What can hang from each mark
z_257: z_107 z_769
z_769: z_257 z_469 z_894
z_469: z_107 z_769
z_894: z_107 z_769
z_822: z_107
z_112: z_107
z_107: z_112 z_257 z_469 z_698 z_822 z_894

Known rows, with every way that one mark hangs from another
z_107[z_112 z_698 z_894]: [  3.5  17.3  -4.8   3.4   0.9  -5.0   8.0   2.0 -11.7  17.0  -7.8  12.5
 -42.5  14.9  -2.6  -2.5  -1.6 -15.3  17.4   7.3  19.2 -25.5   8.5   6.4
   8.1  -7.5   3.2  -1.9 -11.8  16.0  -1.5 -14.0   5.3]
z_112[z_107[z_257 z_469 z_822 z_894]]: [ -7.2   4.6 -12.4   1.5  10.5  11.9  21.3 -29.9  -1.6   2.5  -9.0  17.1
 -15.4  14.5   2.7  -8.1   7.1 -14.0 -12.8  -0.8  14.7 -17.4   7.8  -6.4
  14.2 -40.6  -2.8   2.9  -7.4  21.6  -4.3   8.5  19.7]
z_107[z_257 z_469 z_698 z_894]: [  0.2  19.8   4.1  -1.3  11.5  21.8   1.6 -16.0  -8.0  18.2 -12.1  15.7
 -26.0  18.3   6.1  -4.0  -5.2 -16.9   2.8  -4.7  16.1 -11.2  13.8 -11.9
   5.1 -22.2  -3.7  10.2 -17.9  17.0 -11.3 -23.2  12.3]
z_894[z_107[z_112 z_822]]: [ -0.1   5.9  -5.1   6.4  10.4 -23.2  15.0  -6.4  -1.4  -2.9  11.6  16.9
   4.0   6.3  -7.4   4.2  20.8 -13.0   8.2   6.5  11.5 -16.9   1.2  -3.7
   8.1 -10.9  -1.6  -9.0  16.2  11.2   9.7   3.3   7.0]
z_257[z_107[z_112 z_698 z_822] z_769[z_469 z_894]]: [  6.3  12.6 -26.5   1.1  -8.5  -1.5  23.5 -10.7 -17.1   8.9   4.8  18.3
  12.1  -4.6  -3.8  -8.1  12.8  -2.1  29.2  -0.9   5.3 -13.5  -0.8  12.3
   7.7  17.7   2.6  -6.9 -32.2  14.6 -11.3 -18.8   6.3]
z_107[z_112 z_257 z_469[z_769] z_698 z_822 z_894]: [ 18.0  28.8 -21.8  -8.0   2.0   6.7  44.9  -7.4 -18.7  35.5 -24.3  13.7
 -48.3  23.9   0.4  -3.7 -18.5 -18.5  26.4  -8.9  21.8  -8.2  15.8 -12.5
   9.8 -22.6  -4.5  24.3 -43.7  18.0 -15.1 -29.0  13.2]
z_769[z_257 z_469[z_107[z_112]] z_894]: [-25.2  -8.1 -45.1   7.8  15.1 -50.2 -30.8 -18.6 -11.2  19.0  12.1   4.6
  50.9   6.9   9.4  -8.1   5.9   0.6  29.4  -4.7   3.3 -41.8  -0.4  19.4
  -6.5   5.2   0.9 -14.9   7.6  16.4  -7.8  19.0 -29.8]
z_822[z_107]: [-19.4   6.2  25.6   3.6  19.3  -7.9  13.7 -18.5   7.7 -23.6  13.8  12.1
  12.4  -8.3  -5.1   6.7  16.1 -10.2 -16.2   5.0  14.2 -21.9  -1.5  -1.7
  12.5 -16.1   0.2 -13.8  32.7   6.3  11.9   6.7  13.2]
z_257[z_769]: [-17.4  -4.6  17.2   5.4  13.8   0.9  30.9 -13.2 -10.0 -10.0   8.5   9.5
   7.6  -3.6  -9.5  -0.3  18.7  -4.4  -5.5   8.3   3.0 -27.9  -1.2   1.8
   6.7   6.6   1.4  -9.1  22.4  14.7  -2.2   4.3   7.4]
z_112[z_107]: [-29.9 -10.1  -0.5  11.2  15.6  -6.3   1.7 -21.5   3.3 -19.6  11.4  12.6
  -2.5  -3.4  -2.6  -3.6  20.0  -7.3 -21.8  10.7  10.3 -34.2   3.0   5.5
  12.4 -32.8  -1.1  -8.2  31.9  18.7   4.7  27.3   6.8]
z_112[z_107[z_257 z_469 z_698 z_822 z_894[z_769]]]: [ -3.7   7.6 -20.2   3.1   8.6  18.2   4.1 -27.7  -2.3   0.7  -5.9  19.7
 -20.2   9.1   7.2  -8.1   5.8 -13.8   5.9  -0.4  18.2 -10.1   9.0 -11.4
  11.3 -32.2  -5.8   6.4 -24.6  19.4  -5.1  -6.3  23.6]
z_107[z_257 z_469[z_769] z_822 z_894]: [  4.0  13.9  -5.6  -4.2  12.1   8.5  35.8 -17.3  -9.0  26.4 -18.3  10.4
 -18.5  19.3  -2.7   1.2  -5.6 -14.2   9.1 -11.7  15.1 -10.5   8.3 -18.8
  11.7 -23.3  -3.2  17.7 -14.4  18.9 -18.2  -9.7  18.7]
z_257[z_107 z_769]: [-10.8   0.7  20.8   6.9   6.5  15.7  37.9 -13.2  -6.9 -16.1  16.0  16.9
  11.4 -12.2 -11.2  -0.3  30.1  -3.1 -14.2   3.4  -1.3 -17.7  -2.0   2.2
  12.6   8.9   2.5  -8.8  18.0  14.3  -4.2   1.9   9.4]
z_822[z_107[z_698 z_894[z_769]]]: [ -8.3  13.4  15.4   4.7  16.5   4.5  -5.0 -14.8   4.6 -15.8   7.3  17.0
  -5.2  -2.3   0.9   4.0  15.3 -12.2  12.4   3.1  19.2 -10.2   0.4  -8.2
  10.1  -3.2  -0.8 -12.0   3.5   6.0   7.6 -13.9  21.9]
z_769[z_257 z_469 z_894[z_107[z_698 z_822]]]: [-18.7  -4.1 -50.0   4.9  10.7 -41.1 -45.1 -24.0  -4.6  17.8  13.4   7.5
  62.4  12.2   9.7  -9.2  14.7  -0.9  44.1  -3.3   3.7 -27.3  -5.7  11.5
  -9.6  11.1  -3.4 -17.7 -16.4  18.0 -10.4  -1.9 -10.8]
z_894[z_107[z_112 z_257 z_469 z_698 z_822] z_769]: [ 11.0  11.6 -20.3   6.1  20.6  -0.1 -11.9 -15.1  -4.1  -1.7   8.6  24.3
  10.5   3.2   4.6   5.7   8.1 -15.6  31.3  -0.9  15.9   0.6   7.5 -24.0
   1.3  -0.1  -9.9   1.4 -21.2   8.7   3.3 -24.0  10.4]
z_894[z_107[z_469 z_822]]: [ -3.2   4.3   1.6   5.5  13.4  -7.8  -0.7 -15.0   2.5 -10.5  10.2  20.7
   9.6   7.6  -3.1   6.0  26.1 -13.5   1.2   5.0   7.8  -8.5  -2.1  -8.3
   4.3 -18.9  -2.8  -3.3  18.6  10.5   6.0  -0.2  10.5]
z_107[z_112 z_257 z_698 z_822]: [  6.5  22.4 -13.2  -4.1  -5.2 -12.2  43.9  -5.4 -11.1  20.6  -0.5   6.6
 -25.1   4.3  -8.0  -3.2 -13.8 -14.6   6.0  -1.6  21.7 -22.7  12.5  -2.7
  13.4 -18.7  -4.1  10.8 -21.9  15.4  -4.7 -16.6  14.2]
z_112[z_107[z_469[z_769] z_698 z_822]]: [-17.5   1.0 -13.9   4.0   5.2   2.4  11.8 -20.4  -3.1 -14.6   2.0  16.0
 -26.2   0.2   0.8  -4.6  16.2  -9.9  -2.5   7.6  12.8 -18.9   3.9   0.7
  10.4 -41.1  -4.2  12.0   3.7  17.7  -3.1   8.5  13.3]
z_769[z_257 z_469]: [-30.5  -8.3  -9.7   6.4  20.9 -19.1 -22.9 -18.1   0.1   2.6  16.1  -0.3
  58.6   5.5  -2.2  -3.7   4.5  -0.1  -0.3  -0.5   1.2 -48.4  -7.8  16.3
  -0.8  -1.9  -2.1 -15.7  18.4  21.5 -11.5  13.7 -17.5]
z_769[z_257 z_894[z_107]]: [-21.7 -11.3 -27.8   7.4  14.5 -40.5 -21.9 -26.8  -3.5  10.0  15.6   7.4
  46.6   8.5   7.8  -3.1  23.9  -4.3  23.8   1.5   2.4 -25.3  -1.2   2.2
  -8.4  11.0  -1.2 -16.0   4.7  17.4  -0.5   9.8  -8.9]
z_112[z_107[z_257 z_698]]: [-26.5   0.1  -4.4   7.9  13.2  -0.9   4.6 -22.1   0.7 -10.5  10.2  12.1
 -11.0  -2.3   1.1  -8.9  12.4  -8.7 -17.4   5.1  13.8 -28.5  11.6  -0.3
  12.9 -35.7  -6.6  -1.2  13.3  18.6   0.2  13.1  12.5]

Rows
[-26.0  -6.7   0.5   6.5  12.9 -18.4  23.3 -10.2  -3.0  -0.9  15.4   2.0
  14.5  -5.2 -10.1   3.9  18.7  -1.7   2.5  -2.4   1.8 -31.3  -2.4  -0.4
   8.6  -4.4  -2.7   5.9  25.8  18.2 -12.0  17.2  -2.3]
z_469[z_769[z_257[z_107[z_822]]]]
[-20.3  -2.0  -8.9   5.0   9.9  -5.4  24.4 -26.1   1.8  -6.3   6.1  10.1
  -1.8  -0.2  -4.2  -6.8  10.8  -9.0 -20.7   2.0  13.9 -27.5   6.7  -2.6
  17.0 -37.2  -4.3  -1.2  12.3  19.8   0.1  19.5  18.0]
z_112[z_107[z_257 z_822]]
[-21.7  -6.9 -32.2  11.8  23.1 -35.9 -60.8 -16.8  -1.1   6.3  10.8  13.3
  51.0   4.8   7.0  -0.6  15.8  -2.7  30.2   0.9   6.9 -27.9  -1.8   6.5
  -3.3   4.1  -1.1 -21.7  13.1  12.6  -6.4   6.6  -7.4]
z_769[z_469 z_894[z_107]]
[ -0.6   7.9 -31.0   2.9   7.4 -27.0 -10.8 -19.5  -9.1  15.6   1.4  17.3
   7.2   9.1   7.9  -0.8   8.9 -12.3  27.8   0.0  14.1  -9.9   8.4  -5.9
  -1.2  -5.4  -2.4  -1.7 -15.8  11.8  -0.1 -10.8   4.8]
z_769[z_894[z_107[z_112 z_257 z_469 z_698 z_822]]]
[ -4.2  22.5  13.0  -3.0  19.1   6.5  25.6 -20.4  -2.2 -10.9   2.4  17.4
  -5.9   0.6   3.0   2.4  -4.3 -16.6  -8.1  -0.3  19.3 -13.2  10.7  -6.8
   9.4 -24.5  -5.0  -0.6  -1.6   7.0   9.4 -15.5   8.2]
z_822[z_107[z_112 z_257 z_469 z_698]]
[  0.8   3.7 -13.4   9.4  21.8  -4.5 -19.6  -4.8  -8.0  13.6  -5.5  12.7
   4.6  10.6  -0.8   3.7  -5.3 -10.7  23.7   2.1  16.7 -31.0   1.2   0.3
   7.0   8.5   2.8 -13.4  -5.6  16.2  -4.9  -4.4  -1.9]
z_107[z_112 z_894[z_769[z_469]]]
[ -6.8  -2.2  -8.3   7.7  12.6   3.0 -11.7 -17.9  -1.8  -6.8  17.7  11.7
  28.2  -9.9  -0.3   6.1  10.7  -6.5  12.7   0.8   7.8 -20.8  -3.6  -5.7
   2.7  10.3  -1.5  -2.5  -8.3  15.2  -4.1  -5.3  -0.8]
z_894[z_769[z_257[z_107[z_112 z_469 z_698 z_822]]]]
[ 13.9  19.3 -12.1  -3.8   2.0  -7.7  49.1  -8.5 -10.8  34.8 -15.5   7.6
 -21.1  19.9  -7.8  -3.1 -14.6 -16.6   6.7  -6.9  22.0 -22.2  10.2  -7.0
  16.6 -13.2   1.1   1.7 -22.4  19.3  -6.7  -8.6  17.9]
z_107[z_112 z_257 z_822 z_894]
[  0.2  11.3  10.9   2.1 -10.3  15.9  48.1  -8.5  -8.9 -10.3  13.6  17.5
  -7.0 -11.1 -12.4  -3.9  27.5  -4.6   0.4   3.0   3.8  -7.9  -2.3   2.5
  14.3   5.5   1.5   0.3  -6.7  13.3  -6.3 -12.8  21.0]
z_257[z_107[z_698 z_822] z_769]
[ 20.6  21.9   0.5  -3.0 -10.3  30.2  56.9  -9.9 -17.6   4.2  -6.6  25.5
 -26.7   6.9  -5.2  -5.3  15.0 -11.7  11.2   0.6   7.0  -0.5   2.1   1.7
  11.5   3.0   3.8   4.5 -34.6  15.7  -7.1 -26.5  15.9]
z_257[z_107[z_112 z_469 z_698 z_822 z_894] z_769]
[ -9.7  10.6  -5.7   4.0  -1.1 -23.0  38.9  -7.3 -12.8   6.7   9.9  12.1
 -21.9  -2.5  -3.5  -6.4  18.1  -7.4  11.3  -3.7  11.1 -13.1  11.1  -4.3
  10.2 -12.6  -2.4   8.0  13.3   7.5  -1.3   3.4  10.9]
z_469[z_107[z_257[z_769[z_894]] z_698 z_822]]
[ -4.1  10.7   0.6   5.4   4.2  13.7  23.8  -5.3 -13.3  -7.4  11.3  18.6
  10.2  -6.7  -8.0  -5.7  14.7  -2.7   6.1   2.5   2.0 -21.5   0.8  12.8
   9.8  11.6   0.2  -9.6  -5.1  14.6  -7.9 -12.4  -1.4]
z_257[z_107[z_112 z_698] z_769[z_469]]
[-11.3   3.5 -17.2   5.5   7.9 -38.8  50.8   0.5 -14.8  17.8   1.9   6.1
 -26.7  11.3  -7.1  -2.1  16.7  -6.2  24.9  -5.9   8.2 -26.4   5.5   0.6
   9.8  -9.6  -0.2  11.0  21.6  13.5  -4.7  22.0  -7.6]
z_469[z_107[z_112 z_822 z_894] z_769[z_257]]
[  5.3  12.3   3.5   1.8  -1.7   8.8  27.7 -10.2  -3.7  -4.4   7.7  19.1
  -3.8  -4.5  -7.5   6.3   9.6 -12.7 -16.2   1.3   9.2 -14.7  -0.5   2.8
  14.5 -19.3   3.8   4.8   0.9  14.5  -1.6  -1.0   4.4]
z_257[z_107[z_112 z_469 z_822]]
[  1.1  13.7  -2.6   3.5  20.4   2.2  18.0 -14.2 -10.5  -1.9   5.4  23.5
  -1.6  11.6   3.0  -2.0  13.7 -14.5   9.6   2.7   8.4  -7.5  12.5 -10.3
   0.7  -7.5  -8.4  -2.3  -3.1  11.1   5.4 -16.5   1.3]
z_894[z_107[z_112 z_257[z_769] z_469 z_698]]
[-24.2 -13.4 -12.1  12.3  29.0  -9.8 -44.1 -18.9   1.8  -6.5  19.4   4.5
  59.5  -7.3   0.0   4.8   6.3  -1.0  16.2   0.2   5.7 -37.4  -7.9  -0.2
  -1.1  15.4  -3.1 -15.0  11.0  17.0  -9.1   6.1 -10.0]
z_894[z_769[z_257 z_469]]
[ 22.7  26.7 -15.1  -5.9 -10.5   9.2  26.1  -5.4 -14.6  21.9 -19.7  18.5
 -50.2  22.8   0.2  -1.5  -8.0 -20.1  21.6   3.8  21.2 -10.2   5.2   2.0
   6.9 -20.8   3.9  12.9 -40.1  16.6  -4.5 -28.2  12.7]
z_107[z_112 z_469 z_698 z_822 z_894]
[ -1.4   7.1   1.0   4.2  27.3  -0.1  21.5 -18.4  -8.7  -2.5   4.9  22.3
  12.9  11.5   0.7   0.6  14.3 -13.8   0.7   1.7   6.3 -11.9  10.0 -12.0
   2.1  -6.7  -6.7  -6.8   8.3  12.1   6.2  -5.9  -1.2]
z_894[z_107[z_112 z_257[z_769] z_469]]
[  1.2  24.0  11.4  -3.2  14.9   6.0  46.3 -15.9  -7.6   0.0  -3.7  16.2
 -15.3   7.8  -0.1  -4.3   1.9 -14.4   8.1  -1.6  19.2 -11.6  10.8  -6.6
  12.6  -5.6  -3.2  -9.7 -12.7   9.0   6.8 -19.8  18.5]
z_822[z_107[z_112 z_257[z_769] z_698 z_894]]
[  3.0  12.3 -15.1   6.6  -1.7 -22.6  19.0   1.4 -11.3  10.5   5.6  14.5
 -33.9   6.4  -2.0  -2.0  14.5 -11.3  26.5  -0.1  15.6 -16.1   5.6  -0.4
   8.9  -7.0   1.8   4.5   1.1   8.9   3.4   1.4   3.2]
z_469[z_107[z_112 z_698 z_822 z_894[z_769[z_257]]]]
[-15.3   3.1 -27.4   5.9  11.0 -50.3  37.8  -3.3 -16.5  20.5   2.8   7.0
 -20.5  -1.2  -4.0   0.9   7.2  -5.5  25.7  -9.4  12.8 -21.8  14.4  -7.3
  11.3 -13.8  -3.3  15.3  22.4   8.4  -6.4  21.9  -4.6]
z_469[z_107[z_112 z_257 z_822] z_769[z_894]]
[-15.7   5.3 -12.2   7.4  15.9 -25.9   0.4  -4.5  -5.1   6.2   9.1   8.4
  16.4   1.8  -5.6  -1.6   0.6  -5.8  -0.2  -4.4  11.0 -35.4   3.6   8.4
  11.1 -19.6  -1.8  -4.9  26.2  11.4  -5.1  14.9  -8.6]
z_769[z_469[z_107[z_112 z_257 z_822]]]
[ -3.3   8.4  -8.1   0.9  -5.4  -5.5  26.9 -12.4  -4.7  10.4  10.4   8.0
   6.9   5.8  -5.4  -4.5  12.4  -8.4   3.9  -0.8   6.8 -25.1  -1.4   8.4
   7.3  -1.3   2.2  -2.6 -12.7  20.8  -5.5  -2.5   0.9]
z_769[z_257[z_107[z_112 z_698 z_822 z_894]]]
[ -6.0  -5.0  -8.1  15.6  31.5 -14.5 -30.3  -9.9   0.7 -14.3  19.1  20.5
  25.6  -4.1  -0.3  10.4  21.5 -10.2  24.0   6.8  11.1 -15.9   1.1 -14.7
   2.0  13.1  -4.8 -16.0  16.5   8.2  10.3  -0.2   0.5]
z_894[z_107[z_112] z_769]
[  0.3  10.6  -8.3  -0.5  -4.2   2.5  24.7 -16.3  -6.3   9.0   6.6  11.3
   5.1   9.5  -1.9  -3.6  10.6 -10.6   2.3  -1.0   5.8 -20.8  -1.5   6.8
   4.6  -6.6   1.8   1.6 -17.6  20.5  -5.8  -6.8  -2.0]
z_769[z_257[z_107[z_112 z_469 z_698 z_822 z_894]]]
[-29.3  -9.5  -3.7   9.1  21.8   1.6   0.4 -24.5  -0.3 -19.4   4.5  15.7
  -8.4  -0.4   2.0  -0.9  17.6  -8.0 -17.6   8.0   7.9 -28.6   4.2   0.6
   8.9 -37.6  -3.3   3.1  28.0  18.5  -0.3  23.9   1.3]
z_112[z_107[z_469[z_769]]]
[ -8.5   5.9 -17.3   0.4  26.1 -10.8  18.9 -19.4 -15.8  19.6  -8.9  10.9
  -1.3   7.8   3.8   4.0 -16.6 -11.5   5.6  -5.8  12.7 -26.3  16.0  -9.4
   3.4 -16.5  -5.1  12.9  -2.2  16.4  -9.9  -0.6 -11.5]
z_107[z_112 z_257 z_469[z_769[z_894]]]
[-18.5 -10.9   0.2  12.4  20.2  -2.1 -20.9 -18.6   3.0 -12.1  24.1   8.4
  42.0 -14.1  -2.5   7.1  17.2  -3.4   4.9   1.3   4.2 -26.8  -5.6  -6.2
   3.3  14.9  -1.4  -9.5  11.4  15.8  -3.7   5.9  -1.1]
z_894[z_769[z_257[z_107]]]
[  3.2   8.9 -29.6   9.5  24.1 -11.9 -29.6  -9.3  -1.6   2.6  13.7  18.9
  31.4   1.6   1.4   2.0   6.1  -9.6  40.4  -3.4  15.7 -10.7   4.0 -15.2
   3.4   9.0 -11.0 -10.2 -17.3   9.7  -1.1 -18.9   6.9]
z_894[z_107[z_112 z_257 z_698 z_822] z_769[z_469]]
[ -4.0  -4.9  -6.9  13.1  22.1 -13.7 -24.6 -12.4   5.4 -14.7  20.2  18.8
  28.7  -5.9  -3.6  10.2  28.4  -9.0  23.6   4.2  10.7  -7.8  -5.0 -18.8
   4.3   8.0  -4.9 -11.8  12.9   7.8   6.1  -1.9  15.5]
z_894[z_107[z_822] z_769]
[  3.7  23.0  11.3  -2.2  12.9   9.2  16.0 -15.7  -2.8  -8.5  -5.9  21.5
 -22.3   9.8   3.8   2.5   3.3 -18.3   4.6   4.0  19.7 -10.3   5.1  -1.2
   8.6 -18.8   0.6  -5.1  -7.2   7.9  10.0 -17.7  10.6]
z_822[z_107[z_112 z_469 z_698 z_894]]
[  3.6  19.4   4.9  -3.5  12.0  29.3  25.9 -18.7 -15.8  16.1 -14.6  17.8
 -24.9  19.2   5.5  -8.3  -0.9 -14.2  10.3  -4.0  11.4  -7.6  13.6 -12.2
   3.4  -8.4  -4.2   8.0 -27.0  17.5 -12.6 -29.5  14.8]
z_107[z_257[z_769] z_469 z_698 z_894]
